Every row comes from one small tree of marks. Brackets hold a mark, then the marks that hang from it, in the order of their numbers. Every link used is in the known rows. Which tree was each row made from?
Known rows:
{q891 q607 {q937 q535} {q984 q110}}: [-0.58, -2.14, -0.61, 1.02, -1.42, 0.36, -4.29, 0.59, 0.53, 1.13, 0.24, 0.67, 0.61, 0.37, -0.65, 1.11, 0.38, 2.78, -0.01, 5.89, -1.57, 0.18, 0.20]
{q535 {q607 q110 q891}}: [0.82, -0.56, -1.20, 0.28, -0.09, 0.39, 0.03, 1.18, -0.79, -0.44, -1.03, 0.18, -0.29, -1.38, -0.20, -0.63, 2.30, 0.42, 0.73, 0.37, -0.76, -1.50, -1.30]
{q110 {q937 q535}}: [-0.57, -1.42, -0.21, 0.18, 0.36, 0.14, -0.09, 0.27, -0.30, 0.70, 1.73, -0.03, -0.62, 0.41, -0.66, -0.08, -0.21, 0.25, -0.46, 0.64, 0.35, -0.63, -0.68]
{q607 q110 q535 {q891 q937 q984}}: [-0.38, -0.55, -0.97, 1.27, 0.11, -0.04, -2.18, 0.37, -0.28, 1.15, -1.25, 1.17, -0.24, -0.13, -1.02, -1.34, 3.04, 1.10, -0.57, 2.83, -1.51, -0.64, -2.46]
{q984 {q535 {q607 q110}} q891}: [0.44, -1.38, -1.51, 0.86, 1.06, 1.49, -0.29, 0.49, -1.16, 0.52, -1.32, 0.19, -0.04, 0.40, -0.61, -0.57, 2.84, 1.08, 0.36, 1.12, -0.89, -1.91, -0.40]
{q110 {q937 {q535 {q607 q891}}}}: [0.25, -2.34, -1.23, 0.38, 0.23, 0.65, 0.12, 1.55, -1.46, 0.02, 1.09, -0.25, -1.29, -0.41, -1.24, -0.11, 0.89, 0.46, 0.99, 0.65, 0.45, -1.67, -1.25]
{q984 {q110 q937}}: [-0.15, 0.06, 0.58, -0.39, 1.14, 0.69, -0.27, 0.79, -0.14, 1.23, 0.20, 0.29, -0.03, 0.20, -0.13, -0.11, 2.00, 0.57, -0.44, 0.85, 0.19, -0.52, -0.40]
{q984 {q891 q607}}: [-0.23, -1.39, -0.77, 0.39, -0.22, 0.76, -0.67, -0.58, -0.30, -0.07, -0.89, 0.61, 0.06, 0.11, -0.46, -0.14, 0.53, 1.29, 0.61, 1.31, -0.53, -0.41, -0.05]
{q937 q110 {q535 q607}}: [0.46, -1.30, -0.66, 0.84, -0.94, 0.67, -1.44, 0.87, 0.22, 0.42, 1.40, -1.05, 0.12, -0.68, -0.33, 0.67, -1.24, 0.74, 1.05, 1.74, -0.40, -1.23, 0.46]
{q535 {q607 {q110 q937} {q891 q984}}}: [1.36, -1.70, -1.36, 0.01, 0.02, 0.30, -0.62, 2.01, -0.83, 0.27, -0.56, 0.98, -0.11, -2.07, -0.94, -0.38, 2.76, 1.37, 0.81, 2.52, -0.58, -0.74, -2.23]
{q937 q110 q535}: [-0.33, -0.94, -0.43, 1.11, -0.37, 0.24, -0.97, 0.01, 1.04, 0.93, 1.53, -0.76, 0.09, 0.13, -0.03, 0.09, -1.16, 0.24, -0.36, 0.74, -0.83, -0.74, 0.40]
{q891 q607 {q937 q535}}: [-1.18, -1.72, -0.46, 0.63, -1.40, -0.03, -3.04, 0.32, -0.21, 0.09, 0.87, 0.05, 0.16, 0.40, -0.96, 0.68, -0.83, 1.66, 0.34, 3.93, -0.14, -0.20, 0.09]
{q937 q110 {q535 {q607 {q891 q984}}}}: [1.06, -2.63, -1.83, 1.63, -1.07, 0.44, -1.73, 1.35, 0.25, 0.68, 0.73, -0.23, -0.44, -1.27, -0.70, 0.26, -0.32, 1.25, 1.37, 2.44, -1.49, -0.95, -0.50]
{q535 {q607 {q110 q937} q891}}: [0.80, -0.77, -0.89, -0.27, 0.59, 0.43, 0.40, 1.89, -1.28, -0.01, -0.45, 0.35, -0.47, -1.58, -0.83, -0.81, 2.90, 0.63, 0.69, 0.87, -0.01, -1.64, -1.92]
{q110 {q937 {q535 {q607 {q891 q984}}}}}: [0.90, -3.23, -1.68, 0.81, -0.34, 0.33, -0.79, 1.73, -1.05, 0.43, 0.97, 0.43, -1.01, -0.97, -1.41, 0.15, 0.70, 1.26, 1.25, 2.37, -0.27, -0.86, -1.57]
{q937 q110 {q535 {q607 q891}}}: [0.38, -1.76, -1.32, 1.35, -0.51, 0.81, -0.69, 1.25, -0.13, 0.28, 0.90, -0.91, -0.71, -0.77, -0.53, 0.04, -0.12, 0.54, 1.22, 0.80, -0.74, -1.52, -0.15]
{q607 {q110 q937} q535 {q891 q984}}: [-0.02, -1.25, -0.98, 0.67, 1.36, 0.09, -0.69, 0.34, -0.44, 1.55, -0.64, 1.64, -0.64, -0.88, -1.07, -1.70, 3.77, 0.39, -0.68, 1.52, -1.08, -0.95, -3.38]
{q110 q937}: [-0.09, -0.27, 0.24, -0.54, 0.47, 0.05, 0.29, 0.77, -0.44, 0.40, 0.61, 0.25, -0.18, -0.16, -0.48, -0.05, 0.58, 0.07, -0.02, 0.38, 0.88, -0.10, -0.65]
{q607 q110 {q891 q984}}: [0.64, -0.76, -1.28, 0.90, -0.03, -0.24, -0.42, 0.50, 0.42, 0.37, -1.11, 0.96, -0.04, -1.15, -0.05, -0.97, 2.08, 0.72, -0.55, 1.12, -1.91, -0.18, -1.75]
{q607 q110 q535 q891}: [-0.62, 0.01, -0.72, 0.90, 1.22, 0.24, 0.01, -0.49, -0.44, 0.67, -1.18, 0.76, -0.78, -0.19, -0.32, -1.99, 3.36, -0.44, -0.86, -0.50, -1.34, -1.63, -2.44]

Write each row's tree:
[-0.77, -0.81, -0.17, 0.55, -0.17, 1.23, -2.34, 0.35, -0.23, 0.86, -1.13, 0.50, 0.42, 0.87, -0.65, 0.28, 1.79, 2.55, 0.46, 3.32, -0.62, -0.64, 0.67]	{q984 q110 {q891 q607 q937}}
[-0.21, -1.92, -0.27, 0.11, 0.63, 0.80, -3.00, 0.26, -0.28, 1.85, -0.54, 1.81, 0.21, -0.50, -1.23, -0.20, 3.00, 1.63, -0.23, 4.46, -0.58, -0.26, -1.92]	{q891 {q607 q535} {q984 {q110 q937}}}
[-0.84, -1.94, -0.77, 0.22, -0.28, 0.14, -1.68, 0.12, 0.11, 0.47, 0.92, 0.91, 0.25, -0.62, -0.71, -0.23, 1.12, 1.08, -0.84, 3.12, -0.64, -1.01, -1.61]	{q891 {q607 {q110 {q937 q535}}}}
[0.11, -1.18, -0.46, 0.77, -1.49, 0.45, -2.64, 1.57, -0.11, 0.55, 1.49, -1.14, 0.28, -0.40, -0.84, 1.05, -1.35, 1.63, 1.33, 3.42, 0.22, -0.88, 0.85]	{q891 {q937 q110 {q535 q607}}}
[-0.98, -0.22, -0.36, 0.71, 0.50, 0.18, -0.96, 0.32, -1.11, 0.73, -0.65, 0.28, -1.16, 0.85, -1.26, -1.27, 1.93, 0.37, 0.18, 0.66, 0.05, -0.93, -1.35]	{q607 q535 {q891 q937}}
[-0.57, -0.09, 0.13, -0.09, 1.38, 0.26, -0.33, -0.09, -0.46, 1.13, -0.09, 0.98, -0.27, -0.23, -0.82, -1.40, 2.96, -0.25, -1.01, 0.88, 0.04, -1.16, -2.46]	{q607 {q110 q937} q535}
[-0.07, -2.12, -1.02, 1.10, 0.75, 0.66, -0.81, 0.95, -0.01, 1.82, 0.67, 0.62, -0.82, 0.42, -0.52, -0.35, 2.20, 1.25, -0.55, 1.79, -1.45, -0.93, -1.45]	{q607 {q891 {q984 {q110 {q937 q535}}}}}
[-0.58, -2.32, -1.14, 0.62, -0.67, 0.20, -3.93, 1.11, -0.44, 0.71, -0.60, 0.99, 0.52, 0.31, -1.50, 0.62, 0.85, 2.35, 0.24, 5.70, -0.31, 0.60, -0.23]	{q891 q607 q937 {q984 q535}}
[1.35, -1.70, -0.86, 0.06, 0.40, 0.88, -0.91, 2.25, -0.98, 1.07, -0.61, 0.70, -0.47, -1.10, -0.84, 0.08, 2.90, 1.62, 1.26, 2.49, -0.34, -0.72, -1.21]	{q535 {q607 {q891 {q984 {q110 q937}}}}}
[-0.27, -1.41, -1.42, 1.50, 0.26, 0.40, -2.56, 2.10, 0.02, 1.62, -0.25, 0.15, -0.24, 0.46, -1.03, -0.37, 1.50, 1.86, 0.11, 3.23, -0.87, -0.19, -0.35]	{q607 {q891 {q937 q110} {q984 q535}}}
[-1.07, -1.53, -0.80, 0.82, 0.78, 1.73, -2.73, 0.73, -0.87, 1.45, -1.36, 0.32, 0.06, 1.97, -1.12, 0.01, 2.90, 2.71, -0.06, 3.78, -0.74, -1.27, 0.55]	{q984 q110 q535 {q891 q607 q937}}
[-0.95, -0.63, -1.00, 1.21, -0.25, 0.05, -0.98, 0.61, -0.06, 0.44, 0.01, -0.12, -0.50, 0.64, -0.50, -0.85, 1.30, 0.92, -0.83, 1.49, -1.28, -1.39, -1.25]	{q607 q110 {q891 {q937 q535}}}
[0.81, -0.57, -0.28, -0.68, 0.17, 0.49, -0.32, 1.41, -0.80, -0.06, -0.02, 0.32, 0.34, -1.54, -0.60, 0.00, 1.81, 0.70, 0.54, 1.90, 0.55, -1.11, -1.13]	{q535 {q607 {q110 q937}}}
[-0.48, -0.57, -0.52, 1.12, 0.59, 0.50, -2.36, 0.60, -0.35, 1.89, -1.24, 0.81, -0.51, 0.71, -0.87, -0.85, 3.11, 1.36, -0.21, 2.69, -1.31, -0.61, -1.44]	{q607 q535 {q891 q937 {q984 q110}}}
[-0.24, -1.68, -0.62, 1.11, -1.31, -0.30, -2.55, 0.42, 0.30, 0.67, 1.02, 0.04, 0.13, 0.49, -0.79, 0.64, -1.10, 1.68, -0.05, 3.63, -0.72, 0.51, 0.10]	{q891 {q937 q535} q984}
[0.00, -1.74, -1.64, 0.74, 1.66, 0.32, -0.68, 1.31, -0.57, 1.40, -0.70, 1.39, -0.38, -0.09, -1.03, -1.31, 3.95, 0.80, -1.02, 2.06, -1.17, -0.91, -2.36]	{q607 {q110 q937} {q891 {q984 q535}}}
[0.10, -1.68, -0.92, 1.36, -1.03, 1.23, -1.89, 1.07, -0.37, 0.65, 0.99, -1.08, -0.05, 0.30, -0.99, 0.58, -1.01, 2.08, 1.43, 2.73, -0.28, -1.47, 1.23]	{q984 {q891 {q937 q110 {q535 q607}}}}
[-0.71, -0.84, -0.58, 0.33, 0.18, 0.24, -2.04, -0.81, -0.02, 0.45, -1.11, 1.26, 0.39, -0.71, -0.58, -0.89, 2.36, 0.33, -0.54, 2.39, -1.03, -0.99, -1.86]	{q891 {q607 q110 q535}}
[-0.63, -1.75, -1.57, 0.96, 0.94, 1.16, -1.30, -0.37, -0.42, 0.67, -1.46, 0.95, 0.25, 0.68, -0.60, -0.79, 2.94, 1.29, -0.51, 2.20, -1.42, -1.49, -0.63]	{q984 q535 {q891 {q607 q110}}}
[0.50, -1.23, -0.96, 0.55, -0.61, 0.44, -0.94, 0.26, -0.20, -0.13, 0.48, -0.30, 0.16, -0.76, -0.18, 0.22, 0.39, 0.41, 0.26, 1.82, -0.97, -1.56, -0.58]	{q937 {q535 {q607 q110}}}
[0.02, -1.15, -0.23, 0.32, -1.23, 0.33, -4.07, 0.96, 0.33, 0.90, -0.88, 0.98, 1.09, -0.30, -0.55, 1.00, 1.16, 2.78, 0.24, 5.50, -0.99, 0.73, 0.15]	{q891 q607 q937 {q984 q110}}
[-0.54, -1.80, -0.88, 0.69, -0.14, 0.76, -4.47, 1.36, -0.21, 1.60, -1.02, 1.03, 0.70, 0.88, -1.08, 0.67, 2.30, 2.67, -0.15, 6.09, -0.99, 0.09, 0.03]	{q891 q607 q937 {q984 q110 q535}}
[0.40, -1.92, -1.47, 0.91, -0.39, 0.54, -0.05, 0.78, -1.01, -0.27, 0.34, -0.60, -1.05, -0.20, -0.53, -0.12, 0.27, 0.31, 1.13, 0.18, -0.52, -1.61, -0.58]	{q937 {q535 {q607 q891}}}
[0.42, -1.43, -1.06, 0.75, 1.45, 2.22, -0.45, 0.75, -1.28, 1.26, -1.30, -0.12, -0.45, 1.33, -0.59, -0.07, 2.98, 1.42, 0.64, 1.09, -0.55, -2.04, 0.55]	{q984 q110 {q535 q607} q891}
[-0.89, -1.66, -0.78, 0.85, 0.54, 1.02, -1.04, -1.24, -0.65, 0.56, -1.08, 0.97, -0.40, 0.41, -0.98, -0.72, 1.55, 0.68, 0.40, 1.10, -0.67, -1.17, -1.11]	{q984 {q891 {q607 q535}}}
[-0.82, -1.08, -0.22, -0.12, 0.76, 0.32, -1.79, -0.15, -0.50, 0.85, -0.39, 1.58, 0.13, -0.81, -1.11, -1.14, 2.96, 0.50, -0.56, 2.74, -0.15, -1.06, -2.62]	{q891 {q607 {q110 q937} q535}}
[0.00, -0.97, -0.81, 0.50, -1.17, 0.34, -2.04, 0.94, -0.49, -0.01, 0.45, -0.54, 0.37, -0.31, -0.62, 0.54, 0.21, 1.49, 0.26, 3.32, -0.38, -1.36, -0.26]	{q891 {q937 {q535 {q607 q110}}}}
[-1.24, -0.78, -0.11, 0.21, -0.54, 0.23, -3.10, 0.10, -0.77, 0.33, -0.44, 0.77, 0.05, 0.25, -1.39, -0.16, 0.98, 1.19, 0.37, 3.62, 0.30, -0.27, -0.92]	{q891 {q607 q535} q937}
[-0.83, -1.24, -0.29, 1.01, 1.03, 1.66, -1.60, -1.06, -0.41, 1.39, -1.49, 1.05, -0.21, 0.95, -0.56, -0.74, 3.03, 1.10, 0.06, 1.65, -1.25, -1.44, -0.77]	{q984 q110 {q891 {q607 q535}}}
[-0.56, -2.24, -1.17, 1.06, -1.85, -0.35, -4.08, 0.33, 0.55, 0.56, 0.25, 0.98, 1.04, -0.57, -0.84, 0.62, 0.08, 2.40, -0.46, 6.03, -1.66, 0.11, -0.80]	{q891 {q607 q110} {q937 q535} q984}
[1.47, -1.72, -1.29, 0.62, -0.66, 0.29, -0.68, 1.42, -0.78, -0.22, -0.82, 0.41, -0.35, -1.48, -0.72, 0.30, 0.85, 0.92, 1.58, 1.56, -0.66, -0.10, -0.88]	{q535 {q607 {q891 q984}}}
[-0.58, -0.87, -0.68, 0.99, 1.98, 1.79, -0.26, -0.07, -0.48, 1.61, -1.14, 0.13, -0.49, 2.20, -0.10, -0.70, 3.09, 0.92, -0.61, 0.18, -1.12, -1.57, 0.40]	{q984 q110 q535 q891}
[-0.46, -2.01, -0.95, 0.87, -0.79, 0.31, -4.72, 1.73, 0.42, 1.38, -0.02, 0.72, 1.02, -0.05, -1.23, 0.63, 0.44, 2.57, 0.41, 6.17, -0.62, 0.53, 0.28]	{q891 q607 {q937 q110} {q984 q535}}
[-0.10, -0.94, -0.53, 0.79, 0.47, 0.78, -3.07, 1.35, -0.13, 1.85, -0.71, 0.45, 0.28, 1.52, -0.65, 0.37, 2.31, 2.03, -0.63, 4.25, -0.83, 0.15, 0.32]	{q891 q937 {q984 q110 q535}}
[-0.63, -1.56, -0.40, 0.84, 1.35, 1.46, 0.20, -0.04, -0.26, 1.76, 0.74, 0.03, -0.82, 1.54, -0.35, -0.37, 1.77, 1.16, -0.63, 0.41, -0.79, -1.64, -0.20]	{q984 {q110 {q937 q535}} q891}
[-0.98, -1.04, -0.84, 1.08, -0.38, -0.01, -0.85, 0.68, -0.58, 0.29, 0.63, -0.43, -1.04, 0.93, -0.74, -0.46, 0.11, 0.87, 0.05, 0.99, -0.46, -0.92, -0.41]	{q607 {q891 {q937 q535}}}
[0.04, -1.23, -1.00, 1.11, 0.56, 0.08, -0.89, -0.37, -0.40, 0.96, -0.83, 1.07, -0.87, -0.01, -0.87, -1.03, 1.99, 0.10, 0.04, 0.73, -1.15, -0.29, -1.98]	{q607 q535 {q891 q984}}
[-1.11, -2.23, -0.99, 1.09, -1.05, 0.66, -2.16, -0.17, -0.41, 0.35, 0.32, 0.11, -0.16, 1.07, -1.07, 0.41, -0.48, 2.25, 0.42, 3.22, -0.66, -0.76, 0.38]	{q984 {q891 q607 {q937 q535}}}
[-0.05, -1.48, -0.47, 0.16, -1.68, -0.28, -3.56, 0.91, 0.07, 0.07, -0.43, 0.97, 0.93, -0.71, -1.08, 0.89, -0.27, 2.37, 0.72, 5.26, -0.28, 1.14, -0.04]	{q891 q607 q937 q984}
[-0.33, -0.01, -0.03, 0.84, -0.32, 0.77, -1.00, 0.65, 0.28, 0.91, -0.05, -0.59, 0.22, 0.46, -0.59, -0.04, -0.21, 1.75, 0.47, 1.43, -0.14, -0.48, 1.16]	{q984 {q891 {q937 q110}}}
[1.08, -2.16, -1.29, 0.50, 0.02, 0.68, -1.83, 1.25, -0.94, 0.46, -0.51, 0.40, 0.03, -0.30, -0.94, 0.55, 0.90, 1.12, 0.92, 3.05, -0.25, -0.12, -0.11]	{q891 {q984 {q535 q607}}}
[-0.49, 0.41, -0.59, 0.40, 0.01, -0.04, -0.68, 1.09, -0.33, 0.18, -0.90, 0.18, -0.11, -0.14, -0.37, -0.94, 2.13, 0.98, -0.41, 1.04, -0.72, -0.81, -1.04]	{q607 q110 {q891 q937}}
[-0.72, -0.97, -0.37, 0.79, -0.93, 0.86, -2.41, 0.89, 0.25, 0.67, -0.34, 0.03, 0.69, -0.10, -0.93, 0.34, -0.02, 2.50, 0.93, 3.30, -0.37, -0.31, 0.87]	{q984 {q891 q607 {q937 q110}}}
[-0.43, -2.41, -0.91, 1.24, -2.08, -0.01, -4.43, 0.85, 1.05, 1.10, 1.13, 0.27, 0.94, -0.59, -0.98, 1.00, -1.45, 2.51, 0.34, 6.05, -1.10, 0.43, 0.34]	{q891 q607 {q937 q110 q535} q984}
[-0.42, -0.95, -0.80, 1.09, 0.03, 0.01, -2.05, 0.54, -0.64, 1.04, -0.79, 0.85, -0.78, 0.26, -1.43, -0.80, 1.79, 1.06, 0.28, 2.29, -0.67, -0.14, -1.63]	{q607 q535 {q891 q937 q984}}
[-0.51, -0.35, 0.01, 0.19, -1.27, 0.16, -3.14, 1.31, 0.48, 0.42, 0.24, -0.12, 0.98, -0.69, -0.68, 0.63, -0.57, 1.91, 0.71, 3.99, 0.18, 0.07, 0.58]	{q891 q607 {q937 q110}}
